What can hang from each mark:
Q708: Q842
Q813: Q113 Q428
Q113: Q296 Q813 Q842 Q875
Q842: Q708 Q807
Q807: Q842 Q875
Q875: Q113 Q807
Q428: Q296 Q813
Q296: Q113 Q428

Every row comes from one small tree of marks. Brackets hold a mark, then the marks that hang from it, in the order of their numbers. Every link used is in the known rows. Which tree was each row made from?
Known rows:
{Q813 {Q113 Q875}}: [.30, -.01, -.04, .09, -.10, .30, .08, -.05, .02, -.10, -.23, .18, -.05, -.18, .04, .04, -.13, -.07, .04, -.09, .10, -.19]
{Q842 Q708 {Q807 {Q875 {Q113 {Q296 Q428} Q813}}}}: [.28, .09, -.05, .16, .05, .19, .09, .02, .10, -.24, -.34, .45, -.09, .06, .25, .17, -.10, -.01, .10, .26, .00, -.24]
{Q113 {Q842 {Q807 Q875}}}: [.43, -.11, -.09, .16, .06, .15, .03, .23, .17, -.19, -.02, .25, .09, -.19, .17, .10, -.04, -.07, .10, .28, .11, -.17]
{Q807 Q842 {Q875 Q113}}: [.44, .13, .08, .24, -.19, .35, .12, .33, .09, -.15, -.23, .14, -.18, -.48, .18, .02, -.06, .03, .09, .16, .21, -.27]
{Q708 {Q842 {Q807 {Q875 {Q113 Q296 Q813}}}}}: [.20, -.04, -.12, .25, .07, .18, .07, .11, .05, -.23, -.21, .29, -.14, -.09, .09, .10, .05, .03, .11, .06, .06, -.09]
{Q296 {Q113 {Q813 Q428} Q842}}: [.43, -.15, -.03, .06, -.09, .29, .02, .10, .15, -.27, -.12, .47, .06, -.12, .10, .10, -.04, -.04, .06, .32, .25, -.30]
{Q428 Q296}: [.22, .20, .02, .00, .11, .22, .13, .04, .17, -.15, -.11, .23, -.09, -.18, -.05, .02, -.09, -.04, .11, -.05, .26, -.21]
{Q807 {Q842 Q708} {Q875 Q113}}: [.37, .19, .10, .18, -.24, .26, .12, .29, .12, -.16, -.29, .25, -.25, -.38, .19, .02, -.09, .03, .09, .24, .10, -.27]
{Q875 Q807}: [.28, .14, -.11, -.06, .09, .37, .11, .10, .07, -.13, -.19, .04, .09, .15, -.03, .09, .00, -.09, -.01, .27, -.04, -.13]
{Q807 {Q875 {Q113 Q296 Q813 Q842}}}: [.28, -.03, -.04, .18, -.11, .42, .05, .11, .09, -.25, -.09, .28, -.11, -.35, .20, .20, -.01, -.01, .06, .19, .45, -.29]
{Q807 Q875}: [.33, -.01, .07, .13, .04, .20, .15, .19, .10, -.12, -.16, .19, -.05, -.12, .09, .07, -.02, .00, .09, .10, .36, -.18]
{Q296 {Q113 Q875}}: [.43, .03, -.01, .06, -.11, .34, .04, .17, .05, -.24, -.22, .32, .04, -.02, -.06, .04, -.13, -.02, .05, .09, .14, -.22]
{Q428 {Q813 {Q113 Q296 {Q842 Q807} Q875}}}: [.25, -.04, -.17, .07, -.04, .37, .05, .07, .04, -.21, -.29, -.03, -.07, -.05, .08, .09, -.07, -.03, .09, .13, .41, -.22]
{Q708 {Q842 {Q807 {Q875 {Q113 Q296}}}}}: [.21, .00, -.09, .23, .08, .16, .08, .17, .03, -.20, -.22, .25, -.15, -.10, .10, .06, .04, .04, .12, .03, .07, -.08]
{Q813 {Q113 {Q842 Q807}} {Q428 Q296}}: [.39, -.01, -.01, -.03, .05, .13, .00, .02, .15, -.12, -.21, .39, -.10, -.32, .28, .02, -.01, -.04, .11, .02, .28, -.35]
{Q708 {Q842 {Q807 {Q875 Q113}}}}: [.27, -.03, -.08, .21, .07, .12, .11, .16, .09, -.18, -.20, .25, -.13, -.10, .08, .02, .02, .04, .11, .06, .01, -.06]
{Q708 {Q842 {Q807 {Q875 {Q113 {Q813 Q428}}}}}}: [.26, -.06, -.09, .19, .08, .10, .07, .12, .12, -.22, -.22, .30, -.14, -.08, .10, .05, .07, .04, .12, .11, .05, -.08]
{Q296 Q428}: [.21, -.03, .04, .14, .17, .32, .14, -.03, .06, -.19, -.17, .13, -.03, .02, .03, .06, -.03, -.13, .06, .17, .17, -.12]
{Q842 Q708 {Q807 {Q875 Q113}}}: [.35, .11, -.01, .10, .02, .10, .12, .11, .16, -.18, -.33, .41, -.08, .03, .23, .08, -.15, .03, .09, .23, -.06, -.20]
{Q708 Q842}: [.11, -.03, -.03, .13, .05, .11, .12, .11, .09, -.15, -.13, .14, -.16, -.05, -.07, -.02, .02, -.02, .09, .05, .05, .01]
{Q842 Q807}: [.38, .04, -.06, .15, .19, .13, .11, .10, .13, -.14, -.24, .19, .07, .04, .11, .05, -.11, -.04, .09, .13, -.07, -.09]
{Q296 {Q113 Q813 {Q875 Q807}} Q428}: [.41, -.05, -.13, .10, -.02, .56, .01, -.04, -.02, -.35, -.22, .39, .14, .16, -.09, .19, -.01, -.11, .02, .26, .06, -.29]
{Q113 Q296}: [.08, .13, -.01, .14, .10, .32, .07, .08, -.02, -.20, -.21, .11, -.11, -.04, .08, .13, -.04, -.08, .06, .06, .32, -.16]

Write each row's tree:
[.21, .11, -.29, .01, -.05, .47, -.18, .22, -.02, -.39, .00, .06, .06, -.05, -.04, .25, .06, -.19, .02, .27, .13, -.22] => {Q113 Q296 Q842 {Q875 Q807}}
[.26, -.05, -.07, .21, .12, .05, .11, .19, .08, -.16, -.19, .24, -.09, -.02, .04, .02, .05, .02, .13, .05, .00, -.03] => {Q708 {Q842 {Q807 Q875}}}
[.32, -.01, -.09, -.14, -.13, .21, -.08, .04, .09, -.19, -.23, .28, -.08, -.10, .17, .06, .02, -.11, .03, .23, .09, -.28] => {Q813 {Q113 {Q842 Q708} {Q875 Q807}} Q428}
[.48, -.12, -.07, .13, -.11, .24, .04, .12, .14, -.25, -.16, .59, .10, -.04, .13, .15, -.11, -.01, .08, .34, .08, -.31] => {Q296 {Q113 Q813 {Q842 Q708 {Q807 Q875}}}}
[.24, -.03, -.15, .16, -.05, .33, -.05, -.03, -.06, -.24, -.21, .33, -.05, -.13, .18, .17, -.09, -.13, .07, .06, .07, -.28] => {Q813 {Q113 {Q296 Q428} {Q842 Q708 Q807} Q875}}
[.20, -.04, -.14, .04, -.09, .40, .06, .06, .04, -.21, -.26, -.06, -.11, -.08, .04, .08, -.06, -.04, .08, .13, .48, -.22] => {Q428 {Q813 {Q113 Q296 Q842 Q875}}}
[.41, -.04, .00, .13, .00, .45, .04, .07, -.02, -.31, -.23, .34, .05, .05, -.04, .08, -.07, -.08, .06, .14, .16, -.26] => {Q296 {Q113 Q875} Q428}
[.37, .16, .11, .19, -.14, .11, .13, .34, .10, -.12, -.27, .23, -.18, -.21, .12, .01, -.04, -.01, .12, .24, .10, -.22] => {Q807 {Q842 Q708} Q875}
[.18, .02, -.10, .04, -.05, .40, .11, .01, .01, -.18, -.35, -.08, -.14, .01, .02, .06, -.07, -.02, .08, .05, .47, -.20] => {Q428 {Q813 {Q113 Q296 Q875}}}
[.26, .04, .01, .12, -.11, .36, .06, .18, .08, -.23, -.14, .28, -.16, -.31, .22, .14, -.05, .01, .06, .19, .41, -.28] => {Q807 {Q875 {Q113 Q296 {Q842 Q708}}}}
[.34, .16, -.15, -.17, -.08, .39, .05, .17, .17, -.30, -.21, .19, -.05, .01, -.13, .04, -.07, .02, .11, .20, .41, -.34] => {Q428 {Q296 {Q113 {Q842 Q708} {Q875 Q807}}} Q813}
[.22, .03, -.07, -.04, -.16, .34, .01, -.07, .28, -.30, -.08, .36, -.17, -.34, .16, .12, -.09, -.05, .03, .31, .18, -.27] => {Q875 {Q113 {Q813 {Q428 Q296}} {Q842 Q708}}}
[.29, .21, .08, .23, -.19, .35, .09, .27, .02, -.21, -.32, .25, -.28, -.34, .23, .08, -.05, .00, .10, .23, .20, -.32] => {Q807 {Q842 Q708} {Q875 {Q113 {Q296 Q428}}}}
[.25, -.07, -.06, .20, .00, .30, .04, -.01, -.06, -.15, -.24, .39, -.08, -.17, .31, .16, -.08, -.08, .08, .09, .20, -.32] => {Q813 {Q113 {Q296 Q428} {Q842 Q708 {Q807 Q875}}}}
[.38, -.10, .02, .00, -.03, .07, .02, .06, .13, -.11, -.29, .40, -.11, -.18, .36, .03, -.02, -.03, .09, .19, .20, -.30] => {Q813 {Q113 {Q842 Q708 {Q807 Q875}}} Q428}
[.21, .09, -.07, -.08, -.04, .29, .15, -.01, .18, -.13, -.23, .13, -.17, -.17, .02, .00, -.11, .01, .13, .05, .49, -.31] => {Q428 Q296 {Q813 {Q113 {Q842 Q708}}}}
[.35, .09, .00, .11, .09, .00, .12, .14, .15, -.15, -.32, .39, -.03, .14, .18, .07, -.12, .00, .12, .23, -.07, -.16] => {Q842 Q708 {Q807 Q875}}
[.33, .10, -.18, -.08, -.11, .58, .03, .11, .13, -.22, -.08, .09, .03, -.21, .10, .13, -.06, -.08, -.05, .37, -.01, -.23] => {Q875 {Q113 Q842} Q807}
[.48, -.12, -.04, .08, -.08, .19, .01, .13, .17, -.28, -.20, .61, .06, -.03, .18, .13, -.05, -.01, .08, .38, .15, -.33] => {Q296 {Q113 {Q813 Q428} {Q842 Q708 {Q807 Q875}}}}
[.21, -.03, -.10, .21, .09, .14, .05, .12, .06, -.24, -.24, .30, -.17, -.08, .13, .09, .09, .03, .12, .09, .11, -.10] => {Q708 {Q842 {Q807 {Q875 {Q113 Q296 {Q813 Q428}}}}}}
[.13, .18, -.23, .02, .09, .58, -.06, .07, -.11, -.39, -.26, -.08, -.02, .24, -.09, .22, .09, -.15, .03, .21, .26, -.20] => {Q113 {Q296 {Q428 Q813}} {Q875 Q807}}
[.16, .15, -.27, .17, .00, .59, -.11, -.02, -.10, -.43, -.19, .11, .02, .10, -.10, .32, .11, -.21, .03, .26, .03, -.24] => {Q113 {Q296 Q428} Q813 {Q875 {Q807 Q842}}}
[.07, .04, -.05, .11, .10, .29, .00, -.08, .05, -.30, -.23, .23, -.13, .01, .12, .21, .08, -.10, .07, .19, .39, -.21] => {Q113 Q296 {Q813 Q428}}
[.21, -.08, .00, .11, .11, .40, .19, -.08, .04, -.16, -.30, .02, -.09, .04, .06, .04, -.04, -.08, .08, .16, .37, -.18] => {Q296 {Q428 {Q813 Q113}}}
[.30, .24, -.16, .00, -.21, .55, .07, .03, .12, -.23, -.26, .16, -.07, -.14, .06, .14, -.07, -.07, -.03, .41, -.22, -.25] => {Q875 {Q113 Q813} {Q807 {Q842 Q708}}}
[.13, .09, -.05, .08, -.06, .47, .03, -.09, .10, -.30, -.23, .22, -.20, -.24, .18, .17, -.05, -.03, .02, .17, .33, -.25] => {Q875 {Q113 Q296 {Q813 Q428}}}
[.32, -.02, .02, .15, -.09, .37, .14, .06, .13, -.18, -.16, .26, -.10, -.27, .14, .13, -.05, .02, .05, .14, .35, -.24] => {Q807 {Q875 {Q113 Q813}}}
[.34, .11, -.08, -.02, -.09, .29, .00, .05, .18, -.29, -.06, .50, -.02, -.17, -.09, .10, -.10, -.04, .10, .08, .19, -.33] => {Q428 {Q296 {Q113 Q813 {Q842 Q708} Q875}}}
[.20, -.05, -.16, .13, .04, .14, -.11, .06, .13, -.38, -.15, .48, -.07, -.02, .29, .29, .09, -.10, .11, .43, .25, -.30] => {Q113 Q296 {Q813 Q428} {Q842 Q708 {Q807 Q875}}}
